In the rows, 100 means zero.
Known rows, with every step that occurs
H, W, K, G, S: [96, 129, 75, 88, 113, 102, 95, 89, 110, 92, 93, 86, 81, 107, 107, 107, 81, 131, 99, 116, 91, 105, 110, 102, 117, 98, 117, 115, 114, 84, 92, 87, 87, 76]
Q, S, G, K, W, H: [90, 110, 75, 86, 91, 97, 123, 105, 97, 101, 96, 88, 100, 102, 102, 108, 107, 127, 91, 114, 101, 125, 105, 104, 108, 96, 101, 109, 129, 82, 90, 101, 95, 92]
B, E, Q, S, G: [94, 111, 107, 95, 96, 86, 108, 113, 119, 102, 97, 95, 107, 77, 87, 86, 103, 124, 100, 115, 103, 97, 136, 73, 105, 85, 111, 101, 116, 92, 93, 79, 102, 112]
G, K, W: [112, 128, 69, 85, 111, 102, 94, 95, 93, 83, 101, 107, 89, 95, 114, 134, 104, 124, 90, 123, 92, 106, 99, 103, 109, 96, 89, 101, 121, 77, 90, 99, 100, 83]
W, H, B, E, Q, S: [97, 110, 87, 116, 93, 83, 126, 116, 126, 96, 100, 116, 80, 78, 101, 95, 81, 123, 80, 111, 102, 99, 129, 81, 90, 105, 104, 116, 105, 100, 88, 73, 91, 113]
K, W, H, B, E, Q: [108, 118, 71, 103, 101, 91, 118, 101, 122, 80, 103, 123, 76, 75, 101, 104, 90, 114, 92, 119, 93, 107, 127, 91, 94, 106, 95, 129, 118, 91, 94, 67, 111, 110]
E, Q, S: [106, 126, 98, 112, 95, 97, 94, 104, 115, 90, 104, 97, 105, 87, 103, 117, 89, 125, 95, 114, 95, 78, 114, 83, 106, 91, 97, 89, 99, 94, 90, 85, 86, 98]
F, R: [104, 112, 77, 91, 108, 105, 85, 95, 92, 109, 99, 101, 78, 76, 128, 143, 91, 122, 89, 130, 85, 95, 111, 82, 118, 94, 103, 84, 108, 99, 79, 91, 90, 89]
Q, S, G, K: [92, 115, 90, 85, 99, 92, 120, 110, 96, 110, 92, 89, 104, 100, 106, 109, 108, 129, 83, 114, 101, 107, 109, 93, 110, 89, 108, 91, 114, 81, 91, 101, 84, 88]
L, K, W, H, B, E, Q: [108, 117, 68, 100, 102, 79, 120, 101, 122, 70, 100, 132, 68, 87, 96, 100, 96, 110, 90, 115, 109, 118, 116, 96, 99, 121, 83, 128, 131, 92, 96, 75, 121, 111]
E, Q, S, G: [97, 121, 102, 98, 91, 95, 112, 105, 115, 102, 99, 87, 116, 88, 96, 101, 104, 121, 99, 113, 96, 88, 122, 83, 110, 85, 106, 91, 105, 87, 95, 79, 90, 100]
L, A, B, E, Q, S, G, K: [79, 99, 94, 103, 101, 76, 98, 119, 101, 98, 88, 124, 101, 88, 92, 103, 113, 127, 89, 107, 112, 108, 115, 93, 116, 103, 84, 111, 105, 88, 115, 96, 107, 104]
A, B, E, Q, S, G: [83, 114, 104, 99, 95, 89, 104, 112, 112, 103, 101, 107, 108, 75, 87, 94, 98, 126, 89, 110, 106, 94, 131, 79, 108, 99, 105, 113, 102, 99, 107, 81, 98, 107]
U, T: [122, 122, 96, 99, 97, 87, 89, 102, 90, 100, 100, 101, 93, 97, 129, 123, 94, 128, 83, 125, 92, 88, 103, 91, 107, 86, 97, 107, 121, 84, 88, 91, 84, 95]
G, S: [98, 135, 71, 87, 101, 97, 98, 100, 99, 95, 94, 90, 89, 76, 115, 120, 88, 133, 91, 126, 97, 88, 107, 95, 114, 99, 125, 94, 103, 78, 85, 85, 71, 76]
C, W: [113, 121, 86, 93, 93, 103, 105, 99, 86, 86, 104, 87, 88, 98, 116, 133, 100, 128, 84, 130, 80, 93, 94, 99, 102, 88, 119, 91, 114, 74, 98, 78, 106, 85]
L, A, U, Z: [110, 115, 84, 99, 82, 78, 81, 98, 87, 111, 93, 114, 75, 96, 131, 168, 90, 123, 93, 127, 95, 93, 77, 95, 98, 97, 70, 88, 111, 75, 92, 85, 100, 77]
E, B, H: [110, 124, 82, 98, 89, 96, 110, 105, 97, 80, 92, 98, 95, 89, 124, 127, 94, 115, 87, 127, 100, 94, 92, 90, 101, 98, 121, 104, 87, 77, 89, 76, 103, 97]
E, B: [111, 135, 80, 94, 96, 97, 109, 96, 95, 85, 94, 107, 91, 88, 130, 139, 92, 113, 78, 124, 95, 89, 102, 90, 109, 93, 121, 96, 91, 74, 96, 77, 99, 93]
G, K: [110, 123, 82, 91, 110, 91, 92, 106, 91, 96, 95, 110, 83, 98, 124, 137, 105, 126, 80, 124, 95, 102, 99, 98, 106, 99, 96, 92, 113, 77, 86, 99, 89, 88]
C, W, H, R: [92, 99, 76, 95, 90, 95, 110, 99, 86, 89, 106, 81, 73, 104, 123, 138, 90, 127, 86, 129, 82, 120, 100, 89, 98, 97, 111, 109, 119, 79, 86, 75, 102, 84]
C, W, H, B, E, Q, S, G, K: [86, 96, 85, 98, 104, 81, 157, 121, 110, 87, 95, 99, 89, 95, 88, 82, 109, 125, 74, 113, 95, 117, 124, 100, 90, 102, 107, 120, 129, 78, 106, 76, 112, 110]
Q, S, G, K, W: [94, 121, 78, 79, 100, 102, 123, 99, 98, 97, 98, 86, 110, 97, 96, 107, 108, 126, 92, 113, 97, 109, 108, 98, 115, 86, 102, 100, 123, 81, 95, 101, 93, 83]
L, K, G: [105, 120, 92, 86, 96, 78, 100, 91, 104, 100, 96, 103, 78, 109, 114, 123, 98, 120, 90, 118, 103, 117, 101, 89, 116, 99, 100, 90, 122, 85, 88, 94, 99, 94]
K, W, C: [115, 125, 75, 88, 91, 108, 70, 90, 97, 81, 105, 100, 91, 94, 117, 127, 94, 114, 99, 126, 84, 89, 95, 104, 105, 93, 111, 99, 105, 79, 100, 83, 96, 90]
C, W, K, G, S: [99, 112, 80, 85, 105, 93, 99, 91, 97, 90, 95, 72, 79, 115, 112, 110, 91, 137, 92, 125, 90, 105, 100, 107, 124, 96, 129, 99, 117, 77, 101, 80, 93, 74]
A, L, K, W: [118, 127, 69, 79, 106, 86, 86, 91, 100, 78, 115, 101, 81, 90, 99, 128, 97, 126, 100, 118, 113, 107, 95, 92, 118, 105, 80, 104, 144, 86, 103, 95, 109, 78]
A, B, H, W, K, G, S, Q: [79, 124, 74, 98, 109, 98, 99, 100, 114, 91, 92, 96, 94, 106, 97, 91, 78, 136, 103, 118, 105, 111, 91, 106, 112, 134, 100, 147, 88, 88, 108, 75, 86, 81]
A, B, E, Q, S, G, K: [80, 112, 98, 96, 112, 82, 104, 118, 108, 99, 96, 115, 104, 83, 89, 97, 108, 129, 82, 109, 111, 103, 126, 89, 107, 106, 90, 115, 110, 92, 106, 96, 98, 106]
Q, S: [104, 123, 90, 102, 87, 99, 101, 103, 101, 102, 101, 89, 96, 91, 112, 123, 84, 131, 85, 116, 96, 89, 105, 84, 107, 88, 113, 86, 101, 94, 86, 91, 79, 87]
A, B, E: [99, 120, 90, 94, 98, 90, 82, 107, 93, 102, 101, 120, 78, 77, 114, 126, 89, 129, 78, 122, 101, 102, 112, 84, 105, 107, 109, 114, 101, 95, 98, 87, 97, 96]
A, U, T: [130, 109, 99, 103, 96, 81, 76, 108, 81, 108, 103, 102, 91, 97, 132, 139, 86, 135, 78, 124, 100, 83, 97, 92, 99, 96, 89, 111, 126, 86, 91, 84, 85, 94]

Rows
[106, 121, 73, 101, 86, 92, 127, 104, 101, 105, 96, 113, 69, 91, 128, 125, 86, 120, 71, 120, 88, 105, 106, 96, 96, 106, 112, 111, 100, 85, 86, 74, 82, 93]	W, H, B
[95, 113, 77, 79, 96, 102, 97, 101, 97, 91, 98, 87, 108, 105, 100, 105, 108, 118, 95, 115, 95, 102, 101, 108, 109, 91, 110, 98, 115, 75, 104, 99, 91, 89]	Q, S, G, K, W, C
[101, 118, 86, 76, 105, 89, 108, 107, 90, 108, 90, 100, 94, 98, 117, 120, 118, 123, 85, 122, 94, 112, 108, 97, 110, 93, 104, 96, 118, 71, 91, 95, 94, 90]	S, G, K
[114, 123, 78, 103, 101, 108, 99, 103, 100, 68, 92, 101, 87, 113, 120, 123, 90, 114, 89, 120, 96, 99, 86, 100, 99, 106, 112, 124, 96, 83, 98, 77, 118, 93]	E, B, H, W, K
[112, 110, 98, 93, 99, 88, 77, 93, 102, 110, 96, 99, 73, 119, 126, 123, 92, 124, 90, 119, 93, 111, 106, 90, 121, 93, 105, 98, 110, 93, 90, 87, 94, 93]	W, K, G
[104, 113, 59, 89, 110, 88, 124, 106, 103, 88, 96, 125, 63, 86, 111, 111, 95, 122, 76, 120, 98, 126, 114, 100, 95, 110, 97, 129, 126, 84, 89, 88, 104, 97]	G, K, W, H, B, E
[90, 121, 77, 94, 109, 97, 103, 101, 120, 90, 89, 85, 95, 109, 98, 82, 84, 133, 114, 122, 101, 113, 97, 100, 109, 120, 107, 135, 102, 81, 95, 73, 90, 85]	B, H, W, K, G, S, Q
[91, 118, 77, 87, 115, 91, 145, 105, 124, 84, 99, 111, 105, 80, 79, 79, 104, 118, 88, 108, 100, 105, 136, 88, 105, 94, 93, 121, 122, 87, 103, 81, 102, 101]	H, B, E, Q, S, G, K, W
[98, 118, 82, 86, 107, 89, 84, 93, 107, 105, 91, 88, 77, 106, 119, 109, 86, 133, 95, 120, 100, 106, 108, 96, 128, 99, 121, 99, 108, 87, 89, 87, 76, 79]	W, K, G, S
[95, 118, 94, 88, 81, 98, 119, 105, 101, 115, 95, 81, 107, 91, 105, 107, 99, 126, 90, 115, 96, 98, 113, 84, 112, 83, 121, 90, 107, 88, 91, 86, 84, 89]	Q, S, G
[93, 111, 76, 86, 111, 91, 122, 106, 122, 77, 99, 111, 103, 88, 83, 76, 105, 110, 91, 110, 98, 98, 128, 98, 100, 98, 101, 119, 113, 81, 112, 79, 101, 106]	H, B, E, Q, S, G, K, W, C
[109, 119, 81, 99, 89, 111, 79, 108, 100, 77, 99, 92, 94, 99, 111, 117, 92, 116, 102, 125, 83, 90, 88, 104, 83, 100, 112, 112, 98, 78, 93, 81, 101, 97]	B, H, W, C
[86, 106, 68, 83, 98, 88, 153, 111, 109, 103, 93, 105, 85, 89, 94, 84, 99, 125, 79, 111, 103, 130, 123, 95, 101, 101, 110, 128, 128, 88, 94, 89, 98, 99]	Q, S, G, K, W, H, B, E
[118, 125, 83, 100, 105, 108, 79, 99, 99, 87, 99, 104, 78, 113, 118, 128, 90, 123, 89, 118, 85, 98, 99, 100, 104, 99, 100, 112, 113, 89, 95, 86, 105, 85]	H, W, K
[108, 128, 75, 99, 92, 110, 97, 103, 100, 61, 94, 97, 99, 98, 118, 123, 90, 105, 93, 125, 89, 87, 84, 105, 83, 101, 124, 117, 85, 68, 102, 73, 111, 100]	E, B, H, W, C
[110, 121, 72, 95, 86, 102, 93, 95, 97, 93, 102, 100, 83, 91, 118, 131, 93, 123, 95, 124, 89, 112, 99, 99, 104, 99, 102, 109, 119, 85, 86, 86, 101, 93]	K, W, H
[111, 121, 54, 86, 98, 81, 124, 96, 106, 83, 112, 112, 63, 93, 105, 121, 89, 122, 85, 113, 110, 118, 96, 99, 109, 119, 82, 122, 139, 88, 103, 84, 103, 82]	A, L, K, W, H, B
[109, 127, 60, 95, 87, 103, 130, 92, 104, 93, 102, 110, 77, 89, 118, 123, 85, 117, 81, 120, 84, 107, 105, 100, 101, 103, 106, 119, 108, 86, 91, 74, 92, 88]	K, W, H, B
[110, 121, 91, 95, 106, 102, 88, 89, 107, 97, 98, 97, 78, 120, 114, 120, 88, 123, 95, 115, 84, 110, 106, 95, 109, 92, 101, 112, 117, 89, 94, 87, 104, 89]	H, W, K, G
[90, 118, 69, 96, 101, 95, 151, 103, 119, 89, 97, 104, 102, 95, 93, 95, 104, 116, 86, 106, 96, 111, 119, 103, 104, 103, 88, 120, 118, 83, 98, 83, 94, 98]	E, Q, S, G, K, W, H, B
[106, 117, 85, 98, 101, 101, 108, 93, 108, 77, 91, 94, 87, 120, 117, 115, 87, 113, 95, 117, 95, 111, 94, 96, 104, 97, 112, 126, 99, 83, 96, 78, 118, 97]	E, B, H, W, K, G
[89, 101, 86, 93, 106, 85, 111, 114, 115, 90, 97, 102, 99, 87, 85, 87, 111, 124, 102, 113, 108, 125, 128, 94, 101, 99, 90, 119, 138, 87, 92, 95, 113, 114]	B, E, Q, S, G, K, W, H
[90, 111, 80, 96, 90, 90, 146, 106, 128, 95, 99, 103, 98, 77, 83, 76, 93, 116, 94, 109, 98, 111, 136, 85, 100, 96, 107, 129, 119, 94, 98, 68, 105, 110]	K, W, H, B, E, Q, S, G
[113, 121, 70, 85, 108, 103, 70, 96, 92, 77, 101, 108, 87, 103, 118, 131, 104, 116, 92, 125, 90, 98, 92, 113, 104, 100, 97, 100, 112, 71, 99, 98, 97, 89]	G, K, W, C
[107, 135, 74, 100, 96, 110, 123, 101, 101, 67, 94, 95, 100, 90, 114, 126, 89, 113, 91, 122, 91, 94, 93, 94, 91, 97, 116, 120, 94, 74, 92, 76, 114, 94]	E, B, H, W
[107, 109, 92, 98, 98, 101, 88, 99, 109, 92, 96, 89, 83, 121, 109, 109, 89, 123, 104, 118, 89, 116, 95, 94, 102, 96, 99, 120, 113, 93, 87, 86, 108, 94]	B, H, W, K, G
[106, 124, 55, 93, 104, 96, 130, 98, 100, 88, 98, 118, 72, 97, 119, 127, 96, 119, 74, 118, 89, 116, 101, 109, 100, 110, 92, 120, 117, 79, 90, 89, 92, 87]	G, K, W, H, B
[111, 130, 79, 95, 97, 111, 78, 98, 99, 81, 102, 101, 89, 97, 115, 127, 90, 115, 94, 123, 78, 85, 97, 104, 89, 95, 113, 105, 102, 74, 99, 83, 97, 92]	H, W, C
[90, 129, 70, 94, 113, 97, 120, 96, 120, 74, 84, 89, 99, 108, 105, 88, 81, 122, 104, 122, 107, 108, 95, 102, 112, 122, 120, 139, 88, 72, 105, 66, 100, 88]	E, B, H, W, K, G, S, Q
[86, 102, 86, 99, 105, 76, 144, 123, 120, 103, 91, 115, 87, 86, 95, 81, 105, 121, 77, 109, 106, 117, 134, 90, 94, 106, 100, 120, 119, 87, 93, 83, 95, 114]	W, H, B, E, Q, S, G, K
[93, 127, 69, 91, 109, 101, 115, 93, 112, 72, 86, 83, 90, 107, 109, 101, 81, 121, 98, 118, 102, 106, 97, 102, 111, 105, 127, 127, 97, 77, 94, 77, 100, 84]	E, B, H, W, K, G, S
[97, 112, 70, 107, 110, 87, 129, 110, 124, 77, 102, 121, 83, 84, 92, 95, 90, 123, 83, 109, 103, 110, 124, 94, 94, 109, 83, 126, 121, 94, 91, 87, 100, 107]	G, K, W, H, B, E, Q, S
[96, 118, 74, 109, 81, 106, 95, 107, 88, 82, 93, 111, 93, 95, 108, 135, 91, 125, 96, 117, 89, 100, 78, 103, 100, 106, 93, 125, 88, 86, 105, 85, 109, 85]	L, A, B, H, W
